Known rows, with every way that one mark hangs from another:
[P R]: [-0.90  1.82  2.13  0.17 -2.77 -0.59  3.11 -2.26  1.27  0.73 -2.95 -2.02
  1.54  0.17  1.25 -1.84  2.21 -1.66 -2.96 -0.78 -0.04]
[Q [W [A P [V R]]]]: [ 1.59  1.41  0.27  0.64 -3.09  1.16  2.89 -3.66  2.15 -0.59 -0.56 -3.50
  1.70  3.33 -1.50  0.69 -1.12 -0.92 -0.18  0.40  2.09]
[W [A [P R] V] Q]: [-0.12  1.30  3.48  2.07 -3.51  0.73  4.03 -3.78  1.29  0.02 -4.99 -2.19
  2.75  4.15  0.20 -0.06 -0.73  1.61 -3.34 -0.58  2.16]
[P [R [A [V W]]]]: [-0.80  2.71  2.35  2.36 -5.06 -1.17  4.76 -4.27  2.91 -0.83 -3.51  0.75
  0.59  1.51  1.67 -2.31  3.57 -1.84 -5.07 -0.99  0.75]
[V [R [A P]] [W Q]]: [ 3.35  0.50  2.10  6.34 -1.76 -0.72  3.51 -4.43  2.53  0.72 -3.43  1.66
  2.47  4.16  2.73  1.80 -1.65 -1.36 -2.08 -2.04 -1.15]
[A P]: [-1.32  1.18  1.65  0.63 -1.68  1.46  3.83 -0.81  2.02  0.61 -3.91 -3.75
  2.40  2.46  0.75  2.10 -0.81 -1.94  0.37  2.15 -0.70]
[Q W]: [ 0.79  1.11  0.63 -0.06 -1.76  1.95  2.37 -3.83  0.20  1.31 -0.51 -3.95
  0.84  2.16 -0.82 -0.78  1.29 -0.91 -1.14 -0.17  1.69]
[R P]: [ 0.78  2.03  1.25  1.67 -0.67  0.58  3.25 -2.34 -0.02 -0.55 -0.59 -0.50
  1.03  0.01  1.80 -0.35 -0.75 -1.83 -2.78 -2.03  0.38]
[R A]: [-0.86  1.97  2.20  1.87 -2.28  1.00  1.73 -2.60  2.38 -0.82 -2.45  0.42
  0.83  0.96  0.59 -0.57  1.42 -2.54 -1.87  0.27 -1.00]
[W [A P R V] Q]: [-0.59  1.52  3.29  1.95 -3.95  2.52  3.68 -4.27  2.48 -1.04 -5.57 -3.52
  2.98  5.00  0.18  2.45 -2.40  0.07 -2.12  0.67  0.96]
[V A [R P] W]: [ 8.21  0.64 -0.15  5.42 -0.34 -2.88  1.83 -1.85  3.12 -1.83 -0.48  2.73
  0.57  2.92  5.02  2.76 -2.99 -2.63 -1.60 -7.20  0.87]
[W A]: [ 0.69 -1.09  1.17 -1.79  0.30  0.73  0.42 -0.56  1.60 -1.16 -1.11 -3.48
  1.96 -0.64 -1.61 -0.64 -1.88  0.44  1.48 -1.65  1.50]
[A V]: [-0.98  2.41  0.72 -1.00 -2.27  0.31  2.92 -2.75  4.02 -2.80 -2.54 -1.62
  0.84 -0.27 -0.61  2.43  2.93 -1.26 -1.91 -1.35  2.00]
[R [A [V [W Q]]] P]: [ 1.05  3.47  2.46  5.56 -3.79 -0.06  5.62 -6.27  1.68 -2.16 -1.99  3.65
 -0.10  2.78  2.77 -1.01  1.41 -1.71 -6.77 -2.65  1.71]
[A R [V W]]: [-0.48  1.66  0.91 -0.01 -4.39  1.26  5.05 -5.17  5.25 -3.47 -4.19 -3.14
  0.98  1.86  0.88  3.49  1.25 -2.56 -2.39 -1.14  1.59]
[A P R [V [W Q]]]: [-1.21  2.38  2.31  2.61 -6.00  2.22  7.66 -5.69  4.57 -1.69 -6.83 -3.69
  2.16  5.79  2.19  4.77 -0.18 -2.34 -3.11  1.44  0.67]
[Q [W [A P R]]]: [ 0.59  0.76  1.06  0.21 -3.35  2.85  3.12 -3.84  1.20  0.56 -1.31 -5.52
  1.90  4.11 -0.93 -0.18 -2.09 -1.46  0.18  1.60  1.15]
[Q [W A]]: [ 1.66 -0.17  0.58 -0.65 -1.45  1.73  1.60 -3.30  0.24  0.64  0.14 -4.40
  1.30  2.05 -1.81 -1.79 -0.62  0.17  0.07 -0.74  2.53]

Rows:
[ 2.08 -2.27  2.70  2.00 -1.42  1.53  4.49 -4.11  0.70  0.70 -4.60 -4.12
  2.46  4.14  1.17  0.17 -2.44  1.50 -0.92 -2.03  2.12] -> [V [W [A P R] Q]]
[ 0.46 -0.20  3.33  0.87 -1.55  2.66  1.18 -3.59  0.44  0.18 -4.06 -3.65
  2.78  2.92 -0.13  0.30 -2.83  0.50 -1.18 -1.23  0.30] -> [W [A R] Q]
[ 2.36  1.71 -0.10  0.82 -2.57  0.73  2.30 -4.33  1.52 -1.01  0.88 -2.23
  1.15  2.10 -1.29 -0.47 -0.93 -0.81 -1.34 -1.49  2.70] -> [Q [W [A [V [R P]]]]]
[ 0.97  3.51  1.84  4.79 -3.79 -0.35  5.53 -5.50  2.42 -2.86 -1.28  3.45
 -0.28  1.87  2.47 -1.01  1.29 -2.35 -5.73 -2.40  1.66] -> [R [A [V W]] P]
[ 1.34  0.64  0.31 -0.83 -2.51  1.42  2.34 -4.11  1.40 -0.61 -0.07 -3.78
  1.04  2.06 -2.10 -0.97  0.30  0.22 -0.89 -0.89  3.49] -> [Q [W [A V]]]
[ 1.98 -2.59  1.47  0.44 -1.05 -0.35  4.68 -2.29  1.39  0.16 -2.86 -3.72
  2.05  1.84  0.46 -1.52 -1.38  1.23  0.01 -2.27  2.78] -> [V [W [A [P R]]]]
[ 4.73 -0.62  1.71  2.96 -2.49 -1.37  4.76 -1.69  2.59  0.11 -4.71 -1.55
  0.68  5.29  4.55  0.64 -0.03 -0.74 -1.94 -3.74  2.47] -> [V [A [P R]] W]
[ 2.97 -3.22  2.24  1.05  0.70  0.54  2.98 -3.69 -0.26  0.76 -3.01 -2.94
  1.95  1.95  0.24 -1.49 -0.98  3.11 -1.01 -4.43  3.49] -> [V [W A Q]]
[-1.49  3.72  2.54  2.10 -5.25 -0.97  3.94 -3.83  2.94 -0.95 -3.47  0.82
  0.72  1.20  1.42 -1.98  3.58 -2.63 -5.02 -0.14  0.01] -> [P [R [A V]]]
[ 4.61  2.59  0.30  3.80 -1.68 -1.42  0.02  0.75  4.81 -1.34 -2.65  0.79
  1.90  3.69  3.56  5.44 -3.05 -4.51  0.78 -1.79 -2.19] -> [V [A P] R]
[ 0.56  1.06  0.66  0.17 -2.28 -0.27  2.26 -1.06  4.50 -2.67 -2.01 -2.14
  2.65  1.26 -1.16  2.64 -2.74 -1.09  1.20 -0.07  0.89] -> [W [A P [V R]]]
[ 4.42 -2.22 -0.21  1.44  0.70 -1.82  1.19 -1.69  3.20 -1.31 -0.34 -1.19
  2.49 -0.13  0.11  1.22 -3.43 -0.34  1.83 -4.30  0.90] -> [V R [W A]]
[ 1.96 -2.62  1.21 -0.45 -0.58  0.69  3.31 -2.96  1.99 -1.07 -2.41 -4.19
  1.80  1.06  0.14 -0.32 -1.84  0.45  0.59 -2.97  2.23] -> [V [W [A R]]]
[ 5.95 -1.44  2.12  3.18 -0.12 -0.43  2.44 -3.02  0.76  0.38 -4.34 -0.65
  0.44  4.76  3.79  0.77  0.49  1.35 -2.75 -6.45  3.34] -> [V A [W Q]]
[ 1.05  1.25  2.56  2.60 -2.12  0.76  2.45 -3.01  2.43 -0.66 -3.89 -1.41
  3.20  3.73 -0.29  2.37 -2.46  0.79 -1.44 -0.88  1.18] -> [W [A P [V R]] Q]
[ 1.40  1.00  0.85  0.24 -2.81  2.32  2.51 -4.54  0.44  0.04  0.04 -4.25
  1.31  2.91 -0.70 -1.16 -1.93 -1.31 -0.98 -0.33  1.70] -> [Q [W [A [R P]]]]
[ 2.35 -2.49  2.82  2.23 -0.99  0.29  4.81 -3.80 -0.08  1.64 -4.09 -3.17
  2.34  3.59  1.09 -1.68 -1.30  2.62 -1.85 -2.90  2.94] -> [V [W [A [P R]] Q]]
[ 5.25  0.07  1.23  2.98 -2.20 -0.18  3.68 -3.17  2.54 -1.74 -3.24 -1.06
  0.06  4.30  4.83  1.72 -1.53 -2.18 -2.24 -5.17  1.91] -> [V [A [R P]] W]
[ 8.56  0.76  1.17  7.08 -0.37 -2.28  2.04 -3.30  1.67 -0.36 -1.83  3.29
  0.84  4.66  5.78  2.55 -2.86 -1.23 -3.49 -7.71  1.05] -> [V A [R P] [W Q]]
[ 0.51  2.99  1.91  2.99 -4.73  1.40  6.44 -7.12  3.13 -2.77 -4.04 -1.10
  0.93  3.31  2.69  2.62  0.39 -1.99 -5.42 -2.45  1.79] -> [A [R P] [V [W Q]]]
[ 4.48  1.24  1.82  7.47 -1.31 -1.22  3.55 -5.43  1.17  0.13 -1.46  3.79
  1.57  3.00  3.58  0.48 -2.08 -1.37 -4.18 -4.38 -0.55] -> [V [R A P] [W Q]]
[ 2.78 -2.07  2.49  2.11 -0.73  1.15  3.99 -4.73 -0.05  0.22 -3.18 -2.88
  1.88  2.96  1.27 -0.89 -2.26  1.58 -2.04 -4.02  2.58] -> [V [W [A [R P]] Q]]
[-2.19  3.87  1.80  1.27 -5.64 -0.27  6.32 -2.93  4.27 -1.23 -5.00 -2.01
  1.78  2.83  1.17  1.88  2.32 -2.24 -3.43  1.79  0.82] -> [A [P R] V]
[ 1.26  1.94  1.14  3.79 -3.45 -0.56  5.75 -4.01  4.53 -1.31 -4.54 -0.66
  2.37  3.93  1.58  4.62 -0.25 -1.17 -2.11 -0.70  0.98] -> [A P [V R [W Q]]]
